What can hang from each mark
Z114: Z772 Z844
Z487: Z17
Z17: Z844
Z772: Z114
Z364: Z844
Z844: Z114 Z364 Z563 Z907
Z907: Z536
Z563: Z536 Z844
Z536: Z907

Known rows, with every way that one mark hangs from another
Z364{Z844}: [ 0.39 -0.15  0.75 -0.23  0.00  0.07  0.73  0.83 -0.16  0.47  0.18  0.41
  0.55  0.69 -0.78 -1.62  1.00  1.56  1.92  0.78]
Z844{Z907{Z536}}: [-1.18 -1.90  0.01 -0.32 -0.04 -2.14  0.67  0.46 -0.35  1.03 -0.01 -0.59
  0.81  1.95 -0.32 -1.58 -1.40  2.98  2.37  0.34]
Z364{Z844{Z114{Z772} Z563{Z536}}}: [ 2.83  1.25 -0.24  0.94 -0.31 -3.39 -0.07  0.86  0.61 -0.04  0.11  0.65
  1.00  0.26 -0.75 -0.67  0.94  0.73  1.63 -0.94]
Z114{Z844{Z364}}: [ 0.21  0.48  0.32 -1.11 -0.06 -0.50  0.66  0.87 -1.05 -0.25  0.32 -1.64
 -0.24  0.18  0.39 -0.88 -1.09  0.29  2.07  0.04]
Z844{Z364 Z563}: [-0.13 -0.25 -0.05 -0.76 -0.07 -1.73  0.92  0.80  0.11  0.34  0.39 -0.68
  0.58  0.06  0.18 -0.64 -0.72  1.74  1.54 -2.08]
Z563{Z536 Z844{Z114 Z907}}: [ 0.58 -1.62 -1.33  0.26  0.34 -6.40  0.95  0.49  0.12  1.37  0.34 -1.01
 -0.24  1.16 -0.69 -1.08 -0.57  3.84  2.86 -0.10]
Z114{Z844}: [-0.26  0.09  0.74 -0.35 -0.14  0.11  0.61  0.58 -0.78  0.29  0.30 -1.34
 -0.22  0.83 -0.01 -1.45 -0.26  1.04  2.28  1.01]
Z487{Z17}: [-0.27 -0.19  0.48 -0.81 -0.40 -0.40  0.19 -0.16  0.29  0.15  0.46 -0.54
 -0.24  1.44  0.96 -2.69  0.29  0.73  1.80  0.20]
Z487{Z17{Z844{Z114 Z907}}}: [ 1.59  0.03 -0.23 -2.15 -0.03 -0.36  0.21  0.14  1.45 -0.14  0.49 -1.60
  0.04  1.60  0.39 -1.97  1.07  0.20  1.90  1.82]
Z772{Z114{Z844{Z907}}}: [ 1.41 -1.28  0.75 -2.22 -0.45 -0.36  0.78  0.67 -0.09  0.20  0.46 -0.36
  0.46  1.40 -0.26 -1.28 -0.14 -0.70  2.75  1.30]
Z17{Z844{Z114 Z563}}: [ 1.02  1.17  0.03 -0.26  0.15 -0.39  0.57  0.52  1.16  0.19  0.49 -1.29
  0.57  0.45 -0.68 -0.87  0.83  0.50  1.40  0.39]
Z563{Z536}: [-0.51 -0.52  0.28  0.26  0.07 -2.57  0.44  0.42 -0.61  1.29  0.43 -0.50
 -0.16  0.77 -0.31 -1.31 -0.19  2.77  2.50 -0.50]
Z487{Z17{Z844{Z563}}}: [ 0.32  0.96  0.85 -1.85 -0.28  0.51  0.26 -0.07  1.06  0.48  0.55 -0.31
  0.26  0.97  0.71 -2.39  1.42  1.19  1.26 -1.08]
Z772{Z114{Z844{Z364 Z563}}}: [ 2.03  0.72  0.44 -1.91 -0.57 -0.83  0.74  0.85 -0.51 -0.36  0.55 -0.39
  0.84  0.11  0.35 -0.74 -0.88 -1.61  1.76 -1.61]
Z772{Z114{Z844{Z364 Z907}}}: [ 1.95 -0.95  0.37 -3.01 -0.46 -0.98  0.77  0.89 -0.34 -0.37  0.50 -0.69
  0.46  0.72  0.19 -0.68 -1.06 -1.45  2.55  0.35]
Z487{Z17{Z844{Z114}}}: [ 1.38  1.51  0.19 -1.08 -0.19  0.31 -0.17 -0.18  1.06 -0.56  0.57 -1.46
 -0.18  1.07  0.58 -2.29  0.91 -1.18  1.50  1.76]
Z536{Z907}: [-1.06  0.12  0.38  1.10  0.23 -2.15 -0.01  0.38 -0.91  0.81  0.35 -0.43
 -0.24  1.11 -0.31 -1.84 -0.77  2.72  1.81  0.55]
Z114{Z772 Z844{Z364 Z563}}: [ 0.99  0.86  0.81 -0.96 -0.65 -1.35  0.14  0.71  0.28 -0.92  0.15 -0.57
  0.25 -0.11  0.60 -0.58 -0.98 -0.82  1.75 -1.43]
Z907{Z536}: [-1.38 -0.46  0.44  0.73 -0.16 -1.46  0.32  0.17 -0.72  0.63  0.05 -0.47
  0.62  1.47 -0.15 -1.91 -1.56  1.47  2.05  0.18]
Z563{Z536 Z844{Z114 Z364}}: [ 0.78  0.18 -1.33  0.53  0.23 -6.36  0.60  0.41 -0.57  0.44  0.47 -1.24
 -0.51 -0.01 -0.13 -0.81 -1.60  1.75  2.27 -1.17]
Z114{Z772 Z844{Z563}}: [ 0.52  0.52  1.17 -0.20 -0.67 -0.69  0.04  0.45  0.53 -0.33  0.07 -0.22
  0.29  0.62  0.17 -1.12 -0.07 -0.17  1.95 -0.41]
Z114{Z772 Z844{Z364 Z907}}: [ 0.92 -0.80  0.75 -2.04 -0.53 -1.47  0.20  0.74  0.40 -0.91  0.06 -0.85
 -0.11  0.52  0.40 -0.53 -1.12 -0.61  2.60  0.50]
Z487{Z17{Z844{Z364 Z907{Z536}}}}: [ 0.23 -0.12  0.22 -3.03 -0.22 -1.18  0.04  0.10  0.16  0.12  0.28 -0.93
  0.49  1.47  1.04 -2.16 -1.06  1.14  1.69 -0.63]

Rows
[-0.06 -1.79 -0.56 -0.76  0.20 -3.72  1.12  0.93  0.02  2.10  0.42 -0.34
  0.67  1.14 -0.42 -0.67  0.21  5.42  2.44 -2.26]  Z844{Z563{Z536} Z907}
[ 1.54  0.74 -1.47  0.34  0.19 -4.35  0.69  1.04 -0.39  0.50  0.46 -1.55
  0.56 -0.10  0.02  0.00 -0.95  2.13  1.67 -2.32]  Z844{Z114 Z364 Z563{Z536}}
[ 0.74  0.64  1.13 -1.01 -0.67 -0.81 -0.23  0.48 -0.06 -1.38  0.14 -0.76
 -0.34  0.03  0.58 -0.86 -1.22 -2.03  2.18  0.44]  Z114{Z772 Z844{Z364}}
[ 0.99  0.15 -0.07  0.43 -0.54 -4.70 -0.10  0.02  1.28 -1.44  0.22 -0.38
 -0.48  0.01  0.14 -1.05 -1.63 -2.25  2.04  0.49]  Z563{Z844{Z114{Z772} Z364}}
[ 0.52  1.00  0.85 -2.64 -0.33  0.31  0.00 -0.03  0.54 -0.46  0.62 -0.90
 -0.31  0.35  1.13 -2.10  0.23 -0.69  1.51 -0.22]  Z487{Z17{Z844{Z364}}}
[ 2.40  2.01  0.73 -1.69 -0.71 -0.63 -0.93 -0.26  1.90 -2.21  0.42 -0.93
 -0.36  0.28  1.16 -1.71 -0.14 -4.27  1.35  1.17]  Z487{Z17{Z844{Z114{Z772} Z364}}}
[ 0.92  1.31 -1.44  2.16  0.49 -5.21  0.02  0.83 -1.07  1.38  0.46 -1.08
  0.35  0.87 -0.50 -0.85 -0.73  4.40  1.45 -1.60]  Z844{Z114 Z563{Z536{Z907}}}
[ 1.22  0.55 -1.09  0.06  0.09 -2.41  0.79  0.94  0.38 -0.33  0.46 -1.57
  0.69  0.02  0.06 -0.27 -0.88  0.56  1.33 -1.13]  Z844{Z114 Z364 Z563}
[ 0.45 -1.09  1.13 -1.27 -0.55 -0.90  0.15  0.51  0.72 -0.35  0.08 -0.56
 -0.09  1.26 -0.01 -1.12 -0.26  0.06  2.72  1.51]  Z114{Z772 Z844{Z907}}
[ 0.45 -0.49  0.58 -1.30 -0.64 -2.33 -0.11  0.60 -0.46 -0.72 -0.21 -0.82
  0.51  1.09  0.56 -0.93 -2.56 -0.22  2.38  0.01]  Z114{Z772 Z844{Z364 Z907{Z536}}}
[ 1.41 -0.18 -0.39 -2.15  0.34 -1.23  0.64  0.89  1.05 -0.37  0.54 -1.94
  0.18  0.36 -0.43 -0.31 -0.25  0.04  2.00  1.44]  Z17{Z844{Z114 Z364 Z907}}
[ 2.51  1.00  0.05  0.67 -0.43 -1.44  0.04  0.76  1.41 -0.78  0.03  0.61
  1.09  0.34 -0.73 -0.91  1.02 -0.83  1.29  0.36]  Z364{Z844{Z114{Z772} Z563}}
[ 1.57  0.66 -0.27  1.25 -0.32 -4.02 -0.21  0.38  0.91 -0.02  0.21 -0.31
  0.40  0.49 -0.28 -0.55 -0.19  0.32  1.86 -0.95]  Z844{Z114{Z772} Z563{Z536}}
[ 1.32  1.04  0.36 -0.71 -0.48 -3.33  0.01  0.79 -0.53 -0.11  0.20 -0.48
  0.12 -0.26  0.56 -0.31 -1.06  0.71  2.02 -2.61]  Z114{Z772 Z844{Z364 Z563{Z536}}}
[ 1.20 -0.63  0.34 -2.01 -0.53 -2.01  0.49  1.01  0.66 -0.47  0.12 -0.64
  0.51  0.39  0.42 -0.24 -0.84  0.61  2.10 -1.32]  Z114{Z772 Z844{Z364 Z563 Z907}}
[ 1.73  0.52  0.77 -2.00 -0.61 -0.31  0.42  0.62 -0.73 -0.83  0.57 -0.64
  0.20  0.23  0.29 -1.06 -1.16 -2.85  2.14  0.27]  Z772{Z114{Z844{Z364}}}
[ 0.16  1.42 -0.41  1.06  0.43 -3.85  0.15  0.97 -2.25  1.83  0.34 -0.89
  0.09  0.81 -0.10 -1.20 -0.74  5.46  1.80 -2.32]  Z114{Z844{Z563{Z536{Z907}}}}
[ 0.68  1.01 -1.60  1.66  0.53 -7.83  0.03  0.47 -1.55  0.77  0.43 -1.08
 -0.73  0.26 -0.10 -1.10 -2.27  3.23  1.93 -1.30]  Z563{Z536{Z907} Z844{Z114 Z364}}
[ 1.45  0.50  0.12  0.19 -0.55 -2.22 -0.29  0.36  1.17 -1.79  0.27 -0.95
 -0.02  0.08  0.17 -0.55 -1.28 -3.11  1.82  1.17]  Z844{Z114{Z772} Z364}
[ 1.76 -0.72 -1.95 -0.77  0.37 -5.00  0.99  1.30  0.02  0.89  0.43 -1.62
  0.82  0.41 -0.16  0.34 -0.81  3.58  2.03 -2.23]  Z844{Z114 Z364 Z563{Z536} Z907}
[ 0.22 -0.59  0.55 -0.53 -0.59 -2.16  0.14  0.57  0.08  0.22 -0.29 -0.23
  1.09  1.66  0.11 -1.18 -1.37  1.65  2.08 -0.85]  Z114{Z772 Z844{Z563 Z907{Z536}}}
[ 2.71 -0.48 -0.29 -0.34 -0.31 -2.09  0.50  1.05  1.80 -0.38  0.00  0.53
  1.37  0.85 -0.91 -0.56  1.13  0.63  1.71  0.40]  Z364{Z844{Z114{Z772} Z563 Z907}}
[ 0.06 -1.71 -0.49 -1.82  0.06 -2.42  1.28  1.11  0.50  0.73  0.40 -0.76
  0.78  0.55  0.02 -0.30 -0.61  3.20  1.92 -1.96]  Z844{Z364 Z563 Z907}
[ 0.22 -1.30 -0.32  0.86 -0.45 -5.58 -0.02 -0.14  1.05 -0.32 -0.25 -0.10
  0.35  1.73 -0.34 -1.69 -2.03  0.19  2.45  1.09]  Z563{Z844{Z114{Z772} Z907{Z536}}}
[ 0.30 -0.13 -0.93  1.32  0.22 -5.73  0.57  0.18 -0.27  0.96  0.43 -0.87
 -0.47  0.68 -0.53 -1.42 -0.62  2.27  2.51 -0.21]  Z563{Z536 Z844{Z114}}
[ 1.70  1.46  0.85 -0.92 -0.44 -0.88 -0.60  0.26  1.67 -1.89  0.38 -1.00
 -0.14 -0.23 -0.12 -0.62 -0.52 -3.85  1.68  1.74]  Z17{Z844{Z114{Z772} Z364}}
[ 1.68 -0.92 -0.29 -0.93 -0.40 -2.89  0.08  0.63  1.60 -1.39  0.22 -1.05
  0.17  0.58  0.02 -0.22 -1.16 -1.64  2.21  1.24]  Z844{Z114{Z772} Z364 Z907}
[-0.83 -2.40 -0.33 -0.55  0.22 -5.76  1.03  0.35 -0.16  2.01  0.28 -0.05
 -0.39  1.21 -0.56 -1.47 -0.42  4.95  3.10 -1.05]  Z563{Z536 Z844{Z907}}
[ 1.21  2.27 -0.70  1.11  0.64 -3.82 -0.22  0.70 -0.54  1.26  0.59 -1.08
  0.26  0.54 -0.79 -0.91  0.05  3.62  1.36 -1.07]  Z17{Z844{Z114 Z563{Z536{Z907}}}}
[ 1.22  0.41  0.09  0.96 -0.49 -2.09 -0.09  0.29  1.70 -0.78  0.19 -0.37
  0.54  0.59 -0.22 -0.85 -0.12 -1.19  1.60  0.26]  Z844{Z114{Z772} Z563}
